What can hang from each mark
Z156: Z367 Z463 Z563
Z120: Z367
Z147: Z639
Z639: Z367 Z563
Z563: Z156 Z273 Z367
Z273: Z367 Z563
Z367: Z120 Z156 Z244
Z244: Z367

Each row was made from one small tree. Brackets hold a mark, then the marks that hang from it, in the order of their numbers. Every link used is in the known rows. Write each row's tree.
Known rows
{Z273 {Z367 Z120 {Z156 Z463}} Z563}: [  4 -10 -44   7 -27  -8  -4  17 -15  31 -27  -6   6  26 -22 -13  16   7
 -23 -39 -39]
{Z244 {Z367 {Z156 Z563}}}: [ 12 -21 -25 -14 -41  -2 -22  17 -30  34 -16 -24   0   2 -34 -16  20  16
 -11 -62 -10]
{Z244 {Z367 {Z156 {Z563 Z273}}}}: [  0 -32 -18 -13 -48  25 -18  31 -39  22 -18 -24  -2   3 -33 -12  14  25
 -18 -71   4]
{Z156 {Z367 Z244} Z463 Z563}: [ 25  -8 -23 -38  -7  10  -6  -4 -35  28 -27 -25 -26 -24  -9  37  24  30
   4 -15  -9]
{Z156 Z367 Z463 {Z563 Z273}}: [ 26 -16 -25 -47 -16  31 -19  11 -58  -6 -45 -29 -32 -18 -24  47   7  29
  14 -38  19]
{Z639 {Z367 {Z156 {Z563 Z273}} Z244}}: [ -9 -31 -18  -1 -36  22   1  19 -42  36  -4 -22  -8 -23 -48 -13  33  47
 -36 -45  -4]
{Z639 {Z367 Z120 {Z156 Z463 {Z563 Z273}} Z244}}: [ -7 -29 -17   2 -20  20   0  20 -17  38 -23 -15  -9   6 -25 -20  32  46
 -31 -25 -19]
{Z147 {Z639 {Z367 Z120 Z244} {Z563 {Z156 Z463}}}}: [ -3 -31 -56   8   4 -14  10   1 -40  38 -18 -35  -2  -6 -32 -48  26  49
 -15 -28  14]
{Z639 {Z367 Z120 {Z156 Z463} Z244} {Z563 Z273}}: [-21 -30 -37  14 -27   8   1  13 -25  41 -11 -26  -4  11 -32 -36  24  61
 -22 -30 -22]
{Z120 {Z367 {Z156 Z463 Z563} Z244}}: [  8 -15 -26 -24 -19   0  -3 -17 -15  54  -3 -11  -3   8  -9  20  24  17
 -16 -34 -33]
{Z156 {Z367 Z244} Z463}: [ 14  -4 -36 -42 -13   1 -11  -1 -40  31 -23 -19  -9 -13 -13  48   7  35
   2 -15 -25]
{Z156 {Z367 Z244} Z463 {Z563 Z273}}: [ 13 -19 -16 -37 -13  35  -3  10 -45  15 -29 -23 -27 -25  -6  42  16  38
  -2 -23   7]
{Z156 Z367 Z463}: [ 28   1 -43 -52 -18  -5 -27  -3 -53  12 -39 -25 -13  -7 -29  50   0  25
  18 -29 -11]
{Z156 {Z367 Z120} {Z563 Z273}}: [  4 -35 -19 -20 -30  40 -17  38 -51   1 -49 -16 -21 -16 -28   0   9  28
 -10 -49 -16]
{Z147 {Z639 {Z367 Z156 Z244} Z563}}: [  0 -30 -57   8 -26 -25   2  -4 -48  52  11 -39 -12 -24 -56 -43  25  58
 -21 -37  -1]
{Z367 Z120 {Z156 Z563}}: [ 16 -24 -30 -11 -33 -10 -24   8 -36  36   0 -14   0  12 -45 -31  12  25
 -14 -58 -33]
{Z273 {Z367 Z244}}: [-19 -11 -35 -16 -35   3   5  27 -43  49  -2  -6   7 -20 -31   2  15  35
 -22 -36 -26]
{Z147 {Z639 {Z563 Z156 Z367}}}: [  8 -26 -67  -4 -15   1 -17 -10 -81  18  -5 -29 -10  -8 -55 -18  12  24
 -16 -82  36]
{Z563 Z273}: [  2 -28 -37 -40 -48  15 -16  25 -80  10   8 -21   6  -5 -62  22   4  51
  -5 -70   5]
{Z147 {Z639 Z367 {Z563 Z273}}}: [ -2 -44 -59 -11 -38   6  -3  23 -84   7 -11 -45 -23 -31 -77 -27  26  66
   0 -59  43]
{Z639 Z367}: [  5 -17 -45 -24 -42  -9 -16  21 -62  20 -17 -26   2 -22 -74   4  32  45
  -5 -50  -7]

Write each row's tree
[-10 -21 -24 -18  -5  36  -5  19 -34  18 -46 -12   8   6   3  19 -11  24
 -27 -30 -20] => {Z563 {Z156 {Z367 Z120 Z244} Z463} Z273}
[-11 -25 -32  -4 -46  -7 -28  33 -18  45 -26 -10  21  30 -30 -34   7  21
 -25 -57 -51] => {Z244 {Z367 Z120 Z156}}
[  1 -11 -32 -28 -12   3 -12  14 -24  36 -36  -9  -4   5  -4  20   7  35
  -8 -11 -51] => {Z156 {Z367 Z120 Z244} Z463}
[ 15 -22 -26 -20 -23  15 -24  23 -41  14 -46 -19 -19 -16 -30  -5  13  20
  -3 -42 -30] => {Z156 {Z367 Z120} Z563}
[ -2 -17 -29   5 -30   1 -15  23 -22  42 -25  -2  -4   5 -32 -40   6   8
 -21 -49 -36] => {Z273 {Z367 Z120 {Z156 Z563}}}
[ 33  -7 -44 -24  -9  11  -8  -6 -49  -6 -42 -34   1  -8 -25  39  10  -1
  -6 -49   7] => {Z273 {Z563 {Z156 Z367 Z463}}}
[-16 -20 -20  14 -26   7   1  24  -9  63  -8   2   0   0 -12 -44  14  17
 -38 -35 -49] => {Z273 {Z367 Z120 {Z156 Z563} Z244}}
[  3   0 -41 -15 -19  -4 -21 -15 -33  57   4  -1   1  24 -22  31  17  28
 -28 -38 -30] => {Z563 {Z367 {Z156 Z463} Z244}}
[-16 -19 -36 -16 -40  -2  -5   0 -26  60   4  -2  18   6 -26  11   8  23
 -33 -49 -59] => {Z120 {Z367 Z156 Z244}}
[ -5 -27 -20 -24 -26  27   2  -1 -22  42  -7  -8  -7   8  -7  26  18  27
 -25 -41 -19] => {Z120 {Z367 {Z156 Z463 {Z563 Z273}} Z244}}
[  4 -13 -36 -18 -19 -20 -14  -2 -18  59  12  -6  14  33 -18  -5   2  42
 -19 -28 -55] => {Z367 Z120 {Z156 Z463} Z244}
[  4 -10 -42 -25 -32  17 -32   0 -57  23 -15  -5  -5  30 -37  41   4  26
 -19 -61  -2] => {Z563 Z273 {Z367 {Z156 Z463}}}
[ -8 -28 -31  11 -18  23   7  23 -28  21 -33 -15  14 -15 -13 -13  19  10
 -47 -47 -42] => {Z273 {Z563 {Z156 {Z367 Z120 Z244}}}}
[-10 -20 -31  -8 -12  15  -9  17 -32  33 -36 -10  16  -8 -14  -8  -4  17
 -34 -39 -46] => {Z563 {Z156 {Z367 Z120 Z244}}}
[  2 -39 -30  -1 -10   9   4  17 -26  42 -21 -16 -19   5 -26 -28  28  50
 -32 -19   1] => {Z147 {Z639 {Z367 Z120 {Z156 Z463 {Z563 Z273}} Z244}}}
[  2 -11 -48   0 -22 -22  -1 -16 -32  48   5 -38  -7  -5 -41 -15  30  53
  -4 -29 -10] => {Z639 {Z367 {Z156 Z463} Z244} Z563}
[ -4 -10 -24   2 -11   2   1  11  -2  59 -15  -1  -5  12  -1 -24  14  18
 -23 -18 -41] => {Z273 {Z367 Z120 {Z156 Z463 Z563} Z244}}
[  5 -46 -36   3 -28  11 -11  30 -46  22 -31 -21 -18  -3 -56 -44  20  41
 -29 -48   5] => {Z147 {Z639 {Z367 Z120 {Z156 {Z563 Z273}}}}}
[  8  -3 -26 -11 -13  -2   3  -4 -17  55  -4 -10 -11  -3  -8   4  15  18
 -14 -21 -14] => {Z273 {Z367 {Z156 Z463 Z563} Z244}}
[ 17  -4 -41 -31 -21 -24 -12 -16 -35  54  24 -16  10  17 -27  22   3  41
 -10 -31 -27] => {Z367 {Z156 Z463} Z244}
[-25 -32 -36  11 -14  23  10  19 -39  22 -21 -31   6  -3 -29 -35  25  53
 -23 -42   7] => {Z639 {Z367 Z120 Z244} {Z563 {Z156 Z463} Z273}}
[-30 -30 -37  12 -11  38  -3  11 -46  27 -12 -13   2  18 -12 -16  18  38
 -34 -62   1] => {Z639 {Z563 {Z156 Z463} Z273 {Z367 Z120 Z244}}}
[  4 -19 -26   1 -31  -4  -3   2 -30  49   0 -24  -6 -23 -48 -20  39  38
 -28 -38 -18] => {Z639 {Z367 {Z156 Z563} Z244}}
